Each row was made from one path, in order. Every step used is in the known rows, and no mark comes twice. Write each row's path.
Known rows:
S, C, Q, J: [-40  -9  27  44 -11 -41  -4  42  -2  13   4 -45 -14   9 -13   2  33  -7
  -5  11  -1 -24  -9   7  22   9  -2 -11  24 -22  32  21  11  17   0  24
 -41 -10 -44   3  -6  -5  17 -21  43 -33  24   4]
G, H, Q, F: [ -9 -11  29  39  50  -8 -13 -10 -21  29  -2  27 -19   8  10 -14  42  -7
 -15  25 -20  -6  13   8  32   6 -25  16 -13   0  62  10  11  -2  55  13
 -38  -9 -31 -14  -1  14   6  14  -6  13  -4  -8]
C, G, F, Q, J: [-29  -9  24 -26 -20 -34 -15  15   6  24   8 -44 -17   4  -2  18  20   0
  -7  28  -6 -26  12  -4   3   5  -3  28  30 -22  35   5   1  22  20  25
 -38   3 -15  -3 -20  -6  -6 -14  21 -14  29   4]
T, S, C, G: [-27  -3  20 -17  45 -28 -15  27  -7  14 -10  36 -21   0  -8  31   0 -14
 -18  43  -1 -37 -21  35  25   6   6 -40 -20   0  36  14 -13  21 -18   5
  75   3 -41  -4  13   0  27 -12  43 -22  17   1]
T, S, C, Q, H, G: [-34  -4  12  80  33  -1 -15  19 -27   2 -10  14 -16   0  15  24  12  -9
  -9  15   5 -37   3  55  25   6 -26 -20   1 -12  42  30   2   8  25  13
  -8  -5 -60   6   5  11  29   0  45 -13  -5  -3]
K, T: [-17 -17   0  38  -6 -21  -8  26  -3  16 -16 -14 -13 -28  27  11  -7   0
 -34   6 -15  -1  -3  42  43  11  38   5 -12  -3 -39 -34  35  14  22  24
  31 -13 -23   8  -5   6  11   7 -14 -20   2 -19]
J, Q, C: [-38  -6  30 -54  50 -23   4  29 -14  32 -14  -4  -6 -25   8   3  43  -8
 -20 -14 -23 -20 -25  33  54  11  11   1   9 -22 -11 -14  -7  19  34  14
  -2  -8 -40 -18  18  25  21 -12  43   2  35   4]
K, T, S: [-15 -12   5  26 -17  -6 -17  14 -19  23  -8  -3 -21 -35  27  -3 -14  -9
 -35  23   2  -1   4  35  74  20   7 -33 -23  -8 -63 -44  22  15  17  25
  33 -13 -34   8  -8   6  22   1   9  -2  -2 -11]
H, G, C, E: [-13   0  21  69  49  -2 -23  21 -10   1  -3  23 -22  23   6  28  27 -13
 -33 -14   6 -38  26  48  77   4  27 -24   3 -10 -27 -10  14  22  18 -11
  41  21 -56 -14   1  14  27  13  16 -24  13   2]
K, T, S, C, G: [-25  -5  12   1  35 -31 -16  30  -4  12 -14  36 -18 -10  -1  34  -9 -13
 -18  43  -1 -30 -26  43  28   8  12 -42 -23   5  29   1 -11  22 -18   8
  80   0 -39  -2  10  -3  22  -8  37 -27  14   0]
Q, H, G: [-32  -7  13  47  56   3 -13  17 -22   7 -14  16 -19   8  26  33  17  -4
 -17   2  -6 -31  19  51  15   7 -11  11   2 -16  39  24  16   8  33   8
 -10  -7 -45   5   0  22  22   4  21 -11   0 -19]
H, G, C, Q: [-20   4  23  69  11   4 -10  23 -11   9   6 -27 -11   5   6  21  29  -8
  -9  10   3 -41 -17  41  81   2  18 -29  12 -11  11  21  -1  18  43  20
   6  19 -58  -5  13   2  29  -1  38 -24   5  10]
Q, H, G, F: [-12  -5  14 -30  45  11 -14  -2 -19  13  -3   1  -9   9  28  27   7   2
 -21   7  -9 -34  32  31  26   3  -8  10  -4  -8  20  50   6   8  26  18
 -10  10 -39  -6   1   5  -2   2  16  -1  -2 -19]
S, T, K: [ -4 -15  -4  26  18 -34 -14  37 -10  12 -16 -12 -11  -4  17  11   3  -5
 -35  -1 -16 -28 -25  34  37   6  21  14  -4  -7 -41  -7  25  12  46  39
  -5 -11 -35 -10  22   6  10   7  20 -16  19 -38]
H, Q, F: [-13 -11  27  39  52  -8 -16  -9 -16  25  -2  34 -15 -10  12 -14  37  -4
 -31  29 -16  -6  13   5  34   7 -14  -5 -12  -2  57   4  10   5  47  12
 -22  -9 -27 -14  -2  17  19   3  -5   3   0 -10]
F, Q: [-13  -8  19  25 -24 -21 -16  12  -3  24  -2 -27 -17  -7  -1   5  28   5
 -22  33  -5 -26  -9  15  14   1  23  36  20 -18   7 -13  13  11  45  20
   2   1 -16  -1 -14   7  27   8   3  14  13   0]
S, C, Q, H: [-28  -4  27  20   7 -28 -12  35 -23  12   0 -28 -10  18 -11 -13  33   1
 -13   5  -5 -41 -13  33  -9   3   7 -16  13 -16  14  31   2   9  23  14
 -26  -6 -52   4   0  -2  35 -15  31  10  -2  12]
C, G, H: [-15  -4  27 -11  28 -19  -2  27 -17  28  -6 -15 -31  51  -1  27  21  -8
   8  16 -21 -33  -6  34  19   5  -2  35  -7   3  26   9   5   9  37  10
   5   5 -32  -7  14   4  -5  17  14   2   9 -13]
J, Q, H: [-28 -11  33 -23  23 -18 -10  28 -22  28  -9  10 -18  10   8 -23  50   2
 -19  -1 -16 -27 -16  27  -2  10  11   9  14 -18 -20   0 -11   6  36  21
  -3 -12 -40   1   0  15  32  -8  12  16   5  -1]
K, T, S, C: [-16 -16   5  22  20 -23 -18  29 -11  15 -19  20 -10 -24   9  -3   2 -16
 -33  31   6 -12 -22  35  57  10  15 -29 -23 -11 -12   3  24   7 -35  15
  52 -17 -53   7  -5  -2  36  -7  22  -8   3   0]
T, S, C, G, H, Q: [ -9  -9  32  38  52 -16 -14  21 -36  32 -17  39 -20  23  -3  15  10 -16
  -9  18   5 -22  -6  33  57   3 -19 -15 -10   0  47  32   0  14  25  13
  10 -11 -46  -1  22  14  21  27  18  -6  -7  -7]
F, Q, H, G, C, E: [-14   0  20  66  33  -7 -29  18 -11   3  -1  17 -20  24   1  21  29 -10
 -28  -8   8 -42  21  48  54   1  22 -13  14 -15 -19 -10   8  21  27 -10
  22  22 -54 -13  -7  10  28  12  14  -9  12  15]
J, Q, F: [-23 -12  29  15  34  -7  -6  -4  -3  26  -1  31 -17 -17  15 -33  63  -2
 -21  36 -29  -9 -16   4  22  12  -6  10  -8  -1  22 -15 -10  -5  39  21
   7  -4 -29 -19  -5  14  14  -9   5   5  15  -4]
G, C, Q: [-16   3  29  38  -4  -5  -8  28 -10  15  11 -42 -11   9  -4   5  35  -5
 -14   9  -1 -40 -20  29  76   3  31 -31  13 -12 -12  12   2  19  41  21
   2  18 -54  -6  10  -2  31  -7  29 -13   7  14]
C, Q: [-25   3  28  65 -22 -15   0  28 -16  13   8 -43 -15   4  -7   1  28   5
 -13  14  -6 -33  -7  22  34   6  11 -22  10  -3  -6   4   2  15  45  26
  -1   6 -39  -3  13   2  26  -2  30 -13   6  -4]
T, K: [-11 -13   8  37  30 -29 -16  30 -13  13 -10 -51 -12  -2  16  -2   0   4
 -22  -4 -17 -25  -9  30  58  13  23  -6   1  -2 -55  24  26  13  56  31
 -12  -4 -28 -11  15  17   9   5   9 -16  27 -31]
K, T, S, C, E: [-17  -7  12  75  16 -27 -21  30 -14   2 -11  27 -19  -1  -6   0   6 -12
 -39   7   9 -23  14  39  43   9  17 -45 -13  -1 -40 -24  18  15 -24  -4
  60  -2 -52  -5  -3   2  30   6  20 -15  10   2]
H, G, F, Q: [-10  -6  12   7  -9  -1 -19  -8  -6  18  -1 -20 -10 -10  13  23  16   6
 -17  37  -2 -32   6  20  20  -3   2  40  16 -10  27  17   5  10  43  23
  -5  13 -19  -6 -11   0   6  12  12  10   8  -4]
H, G: [-29  -7  10  62  53   6  -7  16 -14   6 -15  21 -19   0  28  42  12  -7
 -21   9  -5 -26  16  44  46   7  -4  10  -5  -9  31  17  22   9  26  11
  19  -4 -41   1   4  25  21  11  19 -28   6 -29]
C, G: [-27   1  24 -19  35 -24  -7  25  -4  16  -4  14 -24  12  -3  38   7  -2
 -18  26 -15 -37  -4  32  14   7  19 -16  -9   4  28   1 -11  26  22   8
  57   8 -23  -6  14   8  13  -4  25 -26  19 -13]
K, T, S, C, Q: [-23  -4  14  79 -23 -23  -9  31 -15   9  -2 -23  -8 -19  -7  -7  11  -7
 -16  30   7 -27 -30  35  49   7   8 -49  -4  -2  -7   7   3  12   6  25
  19  -2 -55   1   9  -9  33  -7  42 -15   0  10]

Which path is each row?
[-35 -10  18  50  52   2 -10  18 -22  12 -18  36 -18   0  27  18  31  -6
 -12   3  -8 -29   0  49  18   8 -11  13   7 -13  31  19  -3   5  35  15
   6  -9 -48   3   4  25  25   7  26 -13   4 -14] : J, Q, H, G
[-14   3  25 -90  53 -11 -10   2 -15  25   0   4  -4  -1   7  38  -2   0
 -20  12 -13 -36  18  26  36   1   2 -21  -8   0  31  35 -17  28  27  14
  13  17 -27 -20  21   1  -6  -4  30  -7  16  -6] : H, Q, C, G, F
[-31  -7  10  55  32  -2 -18  10 -18   8 -12   8 -17   2  21  33  18  -3
 -12  14  -1 -33  11  49   8   3 -11  27  14 -17  48  16  12   8  44  11
 -16  -4 -37   6  -9  18  24   8  21  -1   2  -9] : F, Q, H, G
[-28  -1  28  17  -5 -20 -10  27 -27  15   6 -39 -15  19  -5 -10  33   6
 -12   1  -9 -39   1  30  -8   7   6 -14  15 -14  -1  13   0  12  47  18
 -37  -2 -43   3   1   3  29 -12  23  13  -2   5] : C, Q, H
[ -3  -7  18 -26 -24 -10 -18  -3  -4  25   4 -34 -10  -7   3   5  21   8
 -22  36  -5 -28   5   7  13  -2  16  38  18 -13   5   6   6  11  41  24
  -7  13 -14  -6 -12  -4   8   7   3  20   9   0] : G, F, Q
[-35   4  27 -36  67 -31  -6  24 -14  24 -11  21 -13  -7  -5  46   1  -8
 -17   8 -13 -34  -5  43  32   5   5 -32  -5  -4  52   5 -19  37  35   2
  24   3 -29 -14  27  20  17  -3  44 -22  26  -1] : H, Q, C, G
[-17 -13  15   6  36 -20 -17  29 -15  18 -14  25 -14  -7   0  -3  16 -16
 -32  30   7 -22 -18  23  57   9   9 -29 -18 -17  -1  18  19   5 -32   9
  43 -14 -55   3   0   2  43 -11  31  -2   7   0] : T, S, C
[-14  -2  15  -8  32  10 -13  -2 -21  11   1 -11  -6   5  23  26   9   4
 -14   9  -6 -40  28  32  26   2 -13   2   0  -5  25  52  -1  10  34  22
 -17  15 -42  -7   7  -1  -2   1  24  -4  -3 -15] : C, Q, H, G, F
[-20   0  22  63  28   2 -14  -9  -3  11  12  -3 -12  -6  11  -5  46  -6
  -9  34 -16 -26  -6  21  49   5  -9 -13  -4  -5  52   6  -3   4  49  14
 -20  15 -46 -19  -4   1  14 -11  21  -4   7  12] : H, G, C, Q, F
[-28   3  23  34  11 -31 -14  23 -12  10  -2 -14 -15   0 -13  13  25  -3
 -28 -14  -6 -32  25  35  27   5  14  -9  16 -14 -24 -40   9  27  34 -10
  -2   9 -34 -21  -1  13  21   6  27   4  30  13] : F, Q, C, E
[-22  -3  21  55   8 -14 -13  -3  -8  12   9  -1 -12 -11  -2 -25  40  -6
 -15  47 -13 -20 -11  11  25   8 -21 -28 -13   0  46   4  -3  -1  24  17
 -14   1 -44 -16  -5  -6  19 -18  31   4   6  12] : T, S, C, Q, F
[-25  -2  30 -40  44 -24   3  30 -18  34 -10 -13 -24  34  -2  24  32 -12
  13   4 -26 -31 -19  42  27   6  -9  35  -2  -2  25   4 -10  12  41  10
  -4   3 -38 -16  21   8  -6  11  34   3  21  -3] : J, Q, C, G, H
[-10  -5  12 -16  46  15 -11  -3 -14  13  -4   3  -9   2  29  34   6   1
 -23  13  -9 -30  31  27  50   3  -2  11  -8  -4  18  45  10  10  21  19
   9  13 -35  -9   7   6  -4   7  13 -14   3 -27] : H, G, F
[-37   5  23 -47  30 -35  -7  20  -2  21  -5  -7 -14 -10  -8  46   8  -4
 -10  22 -16 -39 -16  39  11   3  11  -7   5  -9  46 -13 -19  33  36   3
  22  10 -20 -16  13  10  11  -9  46  -9  34  11] : F, Q, C, G
[-12  -7  23 -42  -7 -17 -23   7 -18  25   3 -33 -11  12   2  -9  25  10
 -18  16  -9 -36   8  20 -24   1   8  30  21 -21   7  16   3  10  45  17
 -36   3 -27   1 -17  -1  16  -4   5  36  -1   8] : G, F, Q, H
[-23  -1  26  51   6 -11  -7  -4  -6  13  13 -15 -15  -7   2 -19  45   2
 -14  36 -23 -19   1  10  13   8 -13 -10  -4   2  39  -6  -1   2  51  19
 -29   5 -31 -18  -5   1   9 -12  15   2   8   1] : C, Q, F
[-37  -4  26  46  -2 -20  -8  32  -2  12   9 -45 -15  10   1  17  34 -11
  -2   2   2 -28   2  17  56   9  -1 -10  28 -25  27  16   6  22  22  23
 -46   3 -49  -1  -7   0  12 -17  38 -38  23   7] : H, G, C, Q, J
[-27  -3  21 -13  55 -33 -11  34   0  11 -13  31 -18   9 -10  36   9  -9
 -18  34  -8 -40 -22  36   9   2  19 -21 -13   2  50  23 -10  20 -14   3
  75   3 -37  -4  16   1  24 -11  37 -29  21  -5] : S, C, G
[-25  -5  28 -24  64 -23  -3  24 -32  35 -15 -10  -6   0   3  19  23 -12
 -15 -25 -14 -17   4  37  61   5  -7   1   5 -21  28  10  15  23  50   5
 -50 -13 -42 -13  22  26  18   9  31  10  15  -1] : G, H, Q, C
[-27  -3  25  18   1 -22 -15  30 -28  13   1 -23 -13  11  -9 -16  27  -1
 -12  12   1 -40  -9  35  -1   6  -1 -29   8 -17   6  20  -1   8  22  15
 -21  -6 -56   5  -1  -4  37 -17  38  14  -5  15] : T, S, C, Q, H
[-30   3  24  23  34 -28  -9  29 -16   9  -4  -5 -17   6  -8  13  22  -5
 -33 -27  -9 -30  31  39  39   8  16 -23   4 -13 -33 -34  12  27  24 -12
   4   6 -41 -22   7  17  20   3  28  -7  29   1] : Q, C, E
[ -16    4   21 -102   46  -12   -8    4   -8   22    3  -10   -5    1
    7   35    1    2  -19   13  -19  -39   16   26   27    3    8  -11
  -10   -2   21   28  -15   26   23   12   15   20  -26  -20   17   -2
   -9  -11   32   -7   21   -7] : Q, C, G, F
[ -9  -2  19 -34 -15 -15 -19  -3   0  23   4 -23 -13  -4   0  19  13   8
 -14  47  -6 -38  -2  13   5  -4  13  26  14  -5  24  11 -10  17  40  21
  17  19 -11  -8  -5  -7   2   5  13  10  14   3] : C, G, F, Q
[-15   0  27  39  15  -5 -14  -6  -2  16  15 -15 -12  -3   5 -16  51  -4
 -14  33 -18 -24  -7  12  44   6   0 -17  -4  -5  37   1  -2   5  50  16
 -23  15 -41 -19  -5  -3  14 -15  16   1   8  15] : G, C, Q, F
[ -19    2   26 -101   46  -10   -5    5   -8   25   -1    1   -6   -4
    8   28   12    1  -17   14  -20  -38    1   24   31    3    6  -10
   -6   -1   13   27  -27   24   24   17   26   20  -28  -23   21   -1
   -9  -10   36   -7   24   -4] : J, Q, C, G, F
[ -7  -4  15 -33 -15 -16 -23  -3  -3  22   3 -10 -12 -10  -3  16   6   1
 -16  55   1 -36 -10  15  15  -3   7  11   7  -6  25  12 -13  15  17  20
  28  16 -20  -7  -7 -12  11   1  24  13  12  13] : T, S, C, G, F, Q
[-23   2  29  48  44 -27 -11  27 -29  15  -7   7 -16  16 -10  15  22 -10
 -25 -31  -4 -27  32  41  52   5   1 -22   6  -9 -12 -19  12  27  36 -11
 -13   1 -45 -20  14  21  17  18  24  -3  19   2] : G, H, Q, C, E
[-14  -9  22   0  70  12 -22  19 -11  18 -11  25 -13  12  26  22  44 -15
 -18  -4  -1 -35 -16  50  85   4  23   0   9 -28   8  23   2  13  29   8
  14  11 -62  -4   1  15  33  -2  19 -12   6   9] : J, Q, H, G, C
[-29 -11  18   7 -16 -24 -15  11   2  20   4 -41 -15   0   7  19  23  -2
  -7  21  -2 -21  18   2  14   5  -9  37  32 -26  34  12  11  16  24  26
 -52  -2 -22   0 -22  -1  -3  -7  21 -14  25  -2] : H, G, F, Q, J
